Each row was made from one small tree. The marks that hang from a mark follow it in brackets, in alphabetical order. Every link used is in the known rows. Write each row's tree.
Known rows:
gulin[sadet]: [-1.31  0.39 -0.11 -1.85  1.26 -1.46 -0.26  0.30 -1.25  1.36 -1.63 -0.48
  2.52 -0.15 -1.35 -0.33  1.96  0.87 -1.26  1.08 -1.68 -1.52]
guke[fetu]: [-0.44 -1.35 -0.17 -2.53  0.83 -1.40 -0.20 -0.31 -3.17  0.84 -2.17 -2.23
  1.47  0.31 -0.86  1.65  0.84  1.00 -1.24  1.63 -0.24 -1.25]
guke[fetu[gulo[reki sadet[gegoz lapo]]]]: [-1.28 -1.03 -0.10 -1.73  0.58 -1.06 -0.58  1.36 -2.63  0.40 -4.08 -1.26
  0.58 -1.40 -0.57 -2.52  0.66  1.36 -1.42  5.11 -1.12 -1.45]
fetu[guke gulo[reki]]: [-0.25 -0.48 -0.13 -0.99  0.30 -1.20 -0.16  1.08  0.81  0.71 -1.52  0.52
  2.10  0.55 -1.26 -1.34 -0.11  1.75 -0.84  2.39 -1.47 -1.32]
guke[fetu[gulo[reki]]]: [-0.09 -0.16 -0.13 -2.27  0.50 -2.02  0.09  0.48 -1.43  0.75 -2.51 -1.46
  1.54  0.55 -0.47 -0.09  0.44  1.44 -1.58  1.66 -1.17 -1.24]
guke[fetu[gulo[reki[simen] sadet[gegoz]]]]: [-0.33 -0.08 -0.14 -1.07  1.53 -1.70 -0.51  1.04 -2.80  1.19 -3.95 -1.09
  0.47 -0.90  0.23 -1.81  0.61  1.83 -2.49  2.38 -1.49 -1.33]
gulo[reki[simen] sadet[gegoz gulin lapo]]: [-1.94 -0.86 -0.22  1.09  1.29  0.62 -0.72  2.69 -2.57  1.60 -4.04 -0.40
  1.22 -2.88 -0.16 -2.70  0.59  1.29 -2.77  4.88 -1.10 -1.25]
lapo[sadet[gulin]]: [-0.64 -0.34  0.25  0.10 -0.21 -0.35 -0.67 -0.07 -0.96  1.31 -0.90 -0.12
  2.54  0.10 -1.69  0.20  1.26  0.72 -1.07  1.35 -0.70 -0.45]
gulo[reki[simen] sadet]: [-0.66 -0.48 -0.38  0.43  2.36 -1.20 -0.39  1.47 -1.66  1.59 -3.04 -0.40
  1.44 -0.22 -0.96 -1.32  0.19  0.54 -2.69  1.79 -1.87 -1.56]
reki[gulo]: [-0.14 -0.05 -0.17  0.84  1.40 -0.97  0.10  1.17 -0.23  1.02 -2.07 -1.50
  1.29  0.51 -0.96  0.48  1.27  1.66 -0.07  2.33 -0.70 -2.31]
gulin[sadet[gegoz lapo]]: [-2.46 -0.06  0.05 -2.04  0.92 -0.11 -0.92  1.00 -1.85  0.94 -2.95 -0.68
  1.67 -2.14 -1.45 -2.53  2.81  1.05 -0.42  3.70 -1.20 -2.35]
gulo[reki sadet[gegoz]]: [-1.32 -1.06 -0.16 -0.82  1.56 -0.88 -0.31  1.68  0.08  1.23 -3.12 -0.13
  1.22 -0.84 -0.91 -2.24  0.97  0.51 -0.55  4.47 -1.95 -1.82]
fetu[guke gulo[reki sadet]]: [-0.50 -1.02 -0.09 -0.47  0.80 -1.31 -0.31  1.52 -0.30  0.61 -2.06  1.02
  1.80  0.13 -1.40 -2.08 -0.61  1.36 -1.62  3.59 -2.03 -0.80]
gegoz[sadet[gulin]]: [-1.76  0.09  0.25 -0.31 -0.14  0.39  0.22  0.78 -0.44  1.23 -1.01 -0.18
  2.72  0.01 -1.59  0.18  2.09  0.70 -1.59  1.89  0.74 -1.16]
reki[gulo[sadet[gulin lapo]] simen]: [-0.85 -0.24 -0.24  2.92  1.80 -0.03 -0.48  2.33 -3.97  1.35 -3.56 -1.51
  0.81 -1.57 -0.39 -0.72  0.31  2.21 -3.05  3.39 -0.40 -1.42]
fetu[guke gulo]: [-0.70 -0.28 -0.07 -1.21  0.04 -0.86 -0.32  0.37 -1.33  0.51 -1.54  0.26
  1.78  0.17 -1.52 -0.68  0.13  1.74 -0.17  2.00 -0.86 -0.77]
lapo[sadet]: [-0.59 -0.32  0.19 -0.30  0.35 -0.89 -0.91 -0.53 -0.52  0.90 -1.29 -0.48
  2.03  0.72 -2.55 -0.73  1.71  0.38 -0.10  1.20 -0.82 -1.63]
fetu[guke]: [-0.53 -1.80 -0.15 -1.33  0.75 -0.39 -0.37  0.31 -1.34  0.82 -1.14 -0.28
  2.07  0.20 -1.79  0.84  0.36  1.32 -0.59  2.54 -0.33 -1.12]
gulo[sadet]: [-1.55 -0.76 -0.14 -0.53  1.35 -1.17 -0.34  0.54 -2.67  0.83 -2.46 -0.48
  1.25 -0.09 -1.47 -0.40  0.72  0.00 -0.53  2.86 -1.25 -0.96]
lapo[sadet[gegoz gulin]]: [-1.05 -0.21  0.35  0.08 -0.47  0.44 -0.85  0.22 -0.51  1.53 -1.44 -0.06
  1.83 -0.96 -1.03 -0.93  1.93  1.09 -0.50  2.50 -0.55 -0.76]
reki[simen]: [-0.69  0.46 -0.32 -0.09  1.68 -0.78 -0.49  0.23 -2.66  1.52 -2.51 -1.20
  1.53 -0.03 -1.12  0.03  1.19  1.07 -1.34 -0.28 -0.61 -1.59]
guke[fetu[gulo[sadet]]]: [-0.84 -0.45 -0.13 -1.80  0.67 -1.95 -0.40  0.06 -4.15  0.55 -2.85 -1.37
  0.89 -0.16 -0.75 -0.27  0.27  1.00 -1.46  2.46 -0.89 -0.50]

Which tree is each row?
[-2.36 -0.64  0.26 -0.25 -0.36  1.14 -0.18  1.23 -1.39  0.64 -1.72 -0.55
  2.42 -1.02 -2.24 -0.75  2.12  0.57 -1.62  3.48  1.18 -1.44] => gegoz[sadet[gulin lapo]]
[-0.83 -0.88 -0.23  0.24  1.44 -0.48 -0.84  1.98 -2.41  0.56 -3.21  0.60
  1.08 -0.91 -1.67 -3.01 -0.55  1.73 -2.66  3.49 -1.44 -1.22] => fetu[guke gulo[reki[simen] sadet[lapo]]]
[-1.28 -1.03 -0.10 -1.02  0.33 -1.26 -0.18  1.52 -3.57  0.66 -3.19 -1.08
  1.43 -1.26 -0.22 -0.99 -0.06  1.38 -2.94  4.16 -1.00 -0.32] => guke[fetu[gulo[reki sadet[gulin lapo]]]]
[-1.25 -0.58 -0.06 -0.03 -0.12 -0.68 -0.25  1.14 -2.65  0.83 -1.74  0.83
  1.58 -0.76 -0.79 -0.58 -0.73  1.66 -1.61  3.43 -1.11  0.61] => fetu[guke gulo[sadet[gulin]]]
[-0.89 -0.15 -0.27  1.19  1.72 -0.76 -0.16  1.91 -2.19  1.96 -2.70 -0.27
  2.02 -0.99  0.04 -0.62 -0.09  1.05 -3.63  1.95 -1.68 -0.57] => gulo[reki[simen] sadet[gulin]]
[-1.31 -0.12 -0.18  2.51  1.76  0.69 -0.75  2.68 -3.36  1.54 -4.08 -1.35
  0.28 -2.55  0.00 -1.52  0.93  2.40 -2.04  4.44 -0.40 -1.93] => reki[gulo[sadet[gegoz gulin lapo]] simen]
[-1.79 -0.93 -0.02 -2.06  0.57 -0.94 -0.84  0.63 -4.64  0.25 -3.93 -1.41
  0.17 -1.54 -0.90 -1.90  0.79  1.22 -0.75  4.79 -0.55 -1.01] => guke[fetu[gulo[sadet[gegoz lapo]]]]
[-1.58 -1.02 -0.35  0.67  2.29 -0.54 -0.69  1.95 -2.84  0.99 -3.75 -0.72
  1.30 -1.04 -1.59 -2.31  0.39  0.46 -2.64  3.62 -1.43 -1.88] => gulo[reki[simen] sadet[lapo]]
[-0.90 -0.74 -0.05 -0.72  0.78 -1.20 -0.55  0.71 -2.52  0.37 -1.95  0.69
  1.21 -0.20 -1.54 -1.29 -0.40  1.30 -0.62  3.31 -1.26 -0.28] => fetu[guke gulo[sadet]]
[-0.57  0.36 -0.15  2.50  1.96 -0.13 -0.36  2.25 -2.51  1.95 -3.60 -1.16
  0.48 -1.71  0.60 -0.93  0.71  2.67 -2.27  3.12 -0.78 -1.41] => reki[gulo[sadet[gegoz gulin]] simen]
[-1.20 -0.96 -0.18  1.21  1.74 -0.54 -0.32  1.94 -2.17  0.27 -3.21 -1.55
  0.74 -0.65 -1.57 -1.12  0.69  1.36 -0.60  4.98 -0.87 -2.16] => reki[gulo[sadet[lapo]]]
[-1.73 -1.09 -0.30  0.29  2.02  0.29 -0.94  2.20 -2.30  1.14 -4.37 -0.57
  0.86 -2.15 -1.16 -3.38  1.09  0.75 -1.87  4.68 -1.20 -2.40] => gulo[reki[simen] sadet[gegoz lapo]]
[ 0.14  0.26 -0.34  2.16  2.64 -1.04 -0.40  1.49 -2.74  1.45 -3.29 -1.33
  0.40 -0.11 -0.58 -0.50  0.54  1.82 -1.91  1.78 -0.86 -1.97] => reki[gulo[sadet] simen]
[-0.04 -0.07 -0.24 -0.90  1.63 -2.22 -0.45  0.77 -3.29  1.12 -3.36 -1.24
  1.00 -0.14 -0.31 -1.04 -0.08  1.51 -3.07  1.59 -1.45 -0.98] => guke[fetu[gulo[reki[simen] sadet]]]
[-1.22  0.44 -0.14 -0.04  0.88 -2.02 -0.15  1.31 -0.58  0.77 -2.83  0.39
  1.53  0.28 -1.08 -2.33  0.36  0.59 -0.87  2.75 -2.48 -1.04] => fetu[gulo[reki sadet]]
[-0.18  0.20 -0.28  1.95  2.64 -0.54 -0.69  1.80 -2.45  1.60 -3.95 -1.22
 -0.07 -1.15 -0.28 -1.42  1.04  2.26 -1.31  3.01 -0.94 -2.31] => reki[gulo[sadet[gegoz]] simen]
[ 0.16 -0.05 -0.23 -0.15  0.94 -1.00 -0.39  1.20 -0.26  1.11 -2.06  0.44
  1.89  0.09 -1.02 -1.50 -0.31  2.16 -2.09  1.04 -1.41 -1.40] => fetu[guke gulo[reki[simen]]]
[-2.12 -1.40  0.01 -0.78  0.27  0.04 -0.97  1.48 -2.81  0.07 -3.13  0.47
  0.59 -1.74 -1.71 -3.21  0.46  1.61  0.07  5.61 -0.83 -1.00] => fetu[guke gulo[sadet[gegoz lapo]]]
[-1.21 -0.71 -0.01 -0.95  0.56 -0.68 -0.75  0.93 -1.81  0.53 -2.53  0.76
  0.84 -1.03 -1.19 -2.27  0.13  1.56 -0.07  4.28 -1.23 -0.61] => fetu[guke gulo[sadet[gegoz]]]
[-0.70 -0.52 -0.09 -1.98  0.73 -1.73 -0.21  1.00 -1.86  0.81 -3.45 -0.91
  0.72 -0.66 -0.17 -1.52  0.48  1.39 -1.33  3.72 -1.56 -1.15] => guke[fetu[gulo[reki sadet[gegoz]]]]
[-2.18 -1.06  0.06 -0.13 -0.33  0.48 -0.82  1.84 -3.28  0.49 -2.95  0.61
  0.97 -2.36 -0.92 -2.42 -0.09  1.95 -1.01  5.94 -0.43 -0.18] => fetu[guke gulo[sadet[gegoz gulin lapo]]]
[-1.44 -0.88 -0.07  1.92  1.11  0.03 -0.12  2.30 -2.71  0.90 -2.94 -1.17
  1.01 -1.24 -0.80 -0.46  0.49  1.56 -1.59  5.33 -0.61 -1.33] => reki[gulo[sadet[gulin lapo]]]
[ 0.13  0.38 -0.27 -1.42  1.11 -1.95 -0.19  0.49 -2.26  1.14 -2.94 -1.57
  1.24  0.09 -0.20 -0.49  0.30  1.91 -2.62  0.39 -1.01 -1.42] => guke[fetu[gulo[reki[simen]]]]
[-1.25 -1.53 -0.09 -0.37  0.66 -0.66 -0.61  1.92 -1.34  0.16 -2.69  0.74
  1.38 -0.63 -2.00 -2.88 -0.43  1.12 -1.55  5.15 -1.59 -1.15] => fetu[guke gulo[reki sadet[lapo]]]
[-0.41 -0.25 -0.17  0.92  0.83 -0.86 -0.37  1.96 -1.94  1.56 -2.30  0.96
  1.72 -0.71 -0.30 -1.47 -1.06  2.20 -3.55  2.37 -1.56 -0.12] => fetu[guke gulo[reki[simen] sadet[gulin]]]
